Known rows, with every way that one mark hangs from another
Q661(Q762): [ 2.26  1.35 -2.89  0.08 -3.61  2.55 -0.03 -1.16 -2.29 -1.95  0.83  3.44
 -0.42  2.17 -0.85 -2.82 -0.59 -3.04  0.56  2.17  2.15]
Q239(Q386(Q698)): [ 2.11  4.74 -2.40 -4.61 -0.73 -4.20 -0.11  0.40  0.25 -0.77 -0.74  1.85
  0.19  0.82 -2.17  1.44 -1.46 -0.71  1.32  1.28  3.71]
Q948(Q239(Q386(Q558 Q661 Q698))): [ 0.73  2.54  2.39 -1.36 -1.70 -1.92 -1.58  0.18  1.52  1.61 -0.26  3.47
  0.38  1.07  1.08  1.15 -1.85 -0.56  2.05 -0.03  4.16]
Q948(Q239(Q386(Q661(Q762) Q994))): [ 0.69  0.97  0.51 -1.15 -2.20  0.26 -0.73 -0.46  1.37 -0.12 -0.94  3.91
 -0.21  1.33  1.10  0.24 -2.75 -1.67  0.74  0.79  3.89]
Q948(Q239(Q386(Q661 Q994))): [ 0.31  1.31  1.23 -1.19 -2.39 -0.54 -1.35 -0.36  1.04  0.42 -1.29  4.23
  0.08  1.42  1.05  0.55 -2.38 -0.94  1.00  0.51  3.70]
Q698(Q386): [ 0.97  2.34 -3.64 -2.90 -1.32  0.61 -1.75 -1.10 -2.70 -1.89 -1.10  0.43
  2.33  3.96 -0.75 -0.96  0.23  0.74  1.58  3.24  1.89]
Q386(Q239 Q698): [ 0.97  3.50  0.57 -0.61 -2.20 -1.44  0.18  1.16  1.01  0.55  0.76  6.54
 -1.77  1.00 -2.42  1.11  0.85 -1.48  0.13  2.74  2.72]
Q558(Q386(Q239 Q661 Q698 Q927)): [ 1.65  2.08  2.31 -2.16  0.02 -2.13  0.23 -0.22 -0.07  1.60 -0.51  3.27
  0.10 -0.18 -2.85  0.62  3.17  0.02  1.19  0.18  0.86]
Q927(Q386(Q558 Q698)): [ 1.05  1.81  1.58 -0.21 -0.92 -1.44 -0.38 -3.15 -1.07 -1.68  0.44  0.10
  2.13  2.47 -1.38  2.00 -0.42  0.88 -0.33  0.16 -0.32]
Q239(Q386(Q661 Q994)): [ 3.04  3.57 -0.60 -2.25 -0.73 -3.43  0.10 -0.20  0.41 -1.76 -2.06  3.03
 -1.42  1.26 -0.74 -0.16 -2.04 -0.02  2.00  0.61  3.65]
Q558(Q386(Q239 Q994)): [ 1.05 -0.42  0.15 -0.78 -0.53  0.41 -0.31  0.04 -1.20  0.20 -1.52  4.93
  1.52  1.51 -0.23  0.84  3.00 -0.64  1.46  0.48  0.35]
Q558(Q386): [ 1.00  0.54 -1.45 -2.41 -1.32  0.10 -2.41 -0.76 -3.95  0.32 -1.15  3.43
  3.64  1.67 -1.07 -1.36  3.73 -0.49  2.84 -0.25  0.16]
Q948(Q239(Q386)): [-0.20  1.93 -0.78 -1.95 -2.84 -0.39 -2.05 -0.11 -0.39  0.81 -0.90  4.35
  1.74  1.22  0.86  0.39 -1.56 -1.41  1.08  0.72  3.97]
Q386(Q239 Q558 Q698 Q927 Q994): [ 1.93  1.05  8.16  2.64 -1.87 -2.96  4.53 -0.08  5.08  2.13  1.78 -0.03
 -4.78  1.79  0.40  6.80 -4.05  0.10 -3.43  0.92  1.16]
Q239(Q386(Q558 Q698)): [ 2.82  4.65 -0.12 -2.89 -0.32 -4.84  0.17  0.61  0.79  0.11 -0.15  0.92
  0.05  1.16 -0.25  2.32 -1.83 -0.03  2.24  0.19  3.76]
Q239(Q386(Q558 Q994)): [ 3.01  2.74  0.37 -0.99 -0.67 -3.55  0.73  0.06  0.59 -0.69 -1.21  1.02
 -0.41  1.94  1.51  2.30 -2.91  0.12  1.69 -0.14  3.24]
Q927(Q386): [ 0.55  1.61 -1.69 -0.53 -2.00  0.26 -1.39 -3.63 -3.57 -2.97 -0.84  2.33
  2.98  2.31 -2.04 -0.64  0.51  0.15 -0.45  0.87 -0.26]
Q948(Q239(Q386(Q698 Q927 Q994))): [-0.41  1.05  1.98 -2.44 -2.58 -1.42  0.38 -0.66  2.60  1.18 -0.28  0.93
 -0.12  1.21  0.09  3.84 -4.16 -1.17 -1.83  0.78  2.99]

Rows
[ 1.45  1.30  1.12  1.48 -0.73  0.07  0.34 -2.82 -0.50 -3.21 -1.59  4.75
 -0.20  1.77 -1.54 -0.08  0.18  0.51 -0.68  1.28  0.33] : Q927(Q386(Q239 Q661 Q994))
[ 0.87 -0.08  1.08 -2.12  0.10 -0.67  0.40  0.30  0.78  0.58 -0.74  3.71
  0.86  1.33 -1.45  2.71  2.34 -0.65  0.63  0.87  0.23] : Q558(Q386(Q239 Q698 Q994))
[ 1.84  0.17  2.85 -0.30 -0.45 -0.72  0.80 -0.80 -0.26  0.70 -1.50  3.41
 -0.33  0.66 -1.08  0.55  2.06  0.12  0.64 -0.09  0.33] : Q558(Q386(Q239 Q661 Q927 Q994))
[ 2.99  0.94  0.52 -0.08 -0.01  0.95  0.44 -1.36  0.34 -2.24 -0.61 -1.18
 -0.62  4.52  1.45 -0.29 -1.84  1.07  2.01  2.31  1.84] : Q698(Q386(Q558 Q661(Q762) Q994))
[ 2.34  2.73  4.51  3.66 -2.95 -1.86  1.76 -0.06 -0.21  2.24  0.87  3.25
 -2.06  1.09  1.27  1.59 -0.73 -0.06 -0.33  0.36  2.27] : Q386(Q239 Q558 Q927)
[ 2.00  0.60  3.40  2.23 -0.89 -0.61 -0.15 -3.71 -0.97 -2.64 -0.85  1.16
  0.54  2.91  0.08  0.39 -1.02  1.50  0.32 -0.52 -0.42] : Q927(Q386(Q558 Q661 Q994))
[ 0.38  0.96  0.83 -0.29 -0.54 -0.46  1.40 -2.52  1.18 -2.68 -0.47  2.56
  0.25  2.03 -2.43  3.34 -0.95 -0.10 -2.66  1.96 -0.20] : Q927(Q386(Q239 Q698 Q994))
[ 3.65  5.27  1.16 -2.44  0.17 -5.24 -0.17  0.61  1.04  0.00 -0.52  1.91
 -1.12  0.74 -0.67  0.69 -1.29  0.52  3.49 -0.18  4.19] : Q239(Q386(Q558 Q661 Q698))
[ 1.50  1.53  2.28 -3.22 -0.72 -2.14 -0.54 -1.28 -1.12  1.19 -0.31  0.65
  1.01  0.62 -3.14  0.25  2.31  0.39  1.23 -0.54  0.00] : Q558(Q386(Q661 Q698 Q927))
[ 2.60  1.70  0.88  1.67 -0.87  0.39 -0.46 -3.60 -2.26 -2.90 -0.20  1.69
  1.22  2.13 -0.40 -1.81  0.12  0.37  1.24 -0.05  0.44] : Q927(Q386(Q558 Q661(Q762)))
[ 1.90  2.76 -1.30 -0.24 -0.22  0.03 -0.67  0.19 -1.09 -0.55 -0.76  2.00
  1.25  3.56  1.43  0.15  0.77  1.10  2.34  2.94  2.77] : Q698(Q386(Q239 Q558))
[ 1.13  1.07  0.04 -1.33 -1.14 -0.55 -0.09 -0.48 -2.29  1.29 -0.98  3.47
  1.89  0.41 -1.24  0.37  3.22 -0.52  0.73  0.27  0.57] : Q558(Q386(Q239 Q927))
[ 1.09  2.79 -2.09 -1.86 -1.07 -0.03  0.54 -0.78 -0.99 -0.87 -0.97  0.51
  0.63  2.76 -0.91  0.66 -0.30  0.70 -0.55  3.80  2.17] : Q698(Q386(Q239 Q927))
[ 0.26  0.62  2.91 -0.34 -2.62 -1.15  0.10 -0.72  1.65  1.54 -0.46  1.20
  0.29  1.62  2.28  3.20 -3.95 -0.68 -0.58 -0.19  3.13] : Q948(Q239(Q386(Q558 Q927 Q994)))
[ 0.72  0.89  0.96 -3.59 -1.12 -1.63 -0.25 -1.29 -1.39  1.24 -0.01 -0.23
  2.08  1.04 -2.73  1.87  1.78 -0.15  0.08 -0.14 -0.43] : Q558(Q386(Q698 Q927))
[ 0.92 -1.01  1.53 -1.69 -1.58 -0.37  0.35 -1.89 -1.58  0.45 -1.03 -0.14
  1.69  1.90 -0.96  1.85  0.67 -0.06 -0.45 -0.48 -0.98] : Q558(Q386(Q927 Q994))
[ 0.43  2.47 -0.69 -0.84 -0.76 -0.62  0.13 -2.19 -0.53 -2.26 -0.30  3.72
  1.41  1.35 -3.02  1.51  0.75 -0.19 -1.35  1.96  0.45] : Q927(Q386(Q239 Q698))
[ 2.80  3.86  0.39 -3.45 -0.10 -4.44  0.80  0.12  2.33 -1.40 -1.26  1.77
 -2.14  1.06 -2.00  1.67 -2.63 -0.03  1.28  0.94  3.50] : Q239(Q386(Q661 Q698 Q994))
[ 2.34  3.82  3.10  1.98 -3.00 -1.69  0.86 -0.45 -0.52  0.82 -0.34  6.05
 -3.48 -0.02 -1.93 -1.90  0.51 -0.31  0.04  1.38  2.86] : Q386(Q239 Q661 Q927)
[ 0.75  2.04 -0.53 -1.59 -2.35  0.20 -1.61 -0.22  0.13  0.27 -0.86  4.66
  0.58  0.90  0.75 -0.99 -1.49 -1.70  1.72  0.80  4.28] : Q948(Q239(Q386(Q661(Q762))))
[ 0.58  0.51  4.78 -1.14 -3.54 -2.18  2.97 -1.88  2.85  0.26  1.27 -2.27
 -3.27  2.43 -2.79  5.14 -4.79 -0.40 -4.47  1.34 -0.20] : Q386(Q698 Q927 Q994)
[ 1.94  2.24  6.64  0.89 -1.95 -2.80  3.65 -0.38  4.80  0.65  0.57  2.83
 -6.15  0.73 -2.87  3.33 -2.79 -0.11 -2.98  1.91  1.59] : Q386(Q239 Q661 Q698 Q927 Q994)
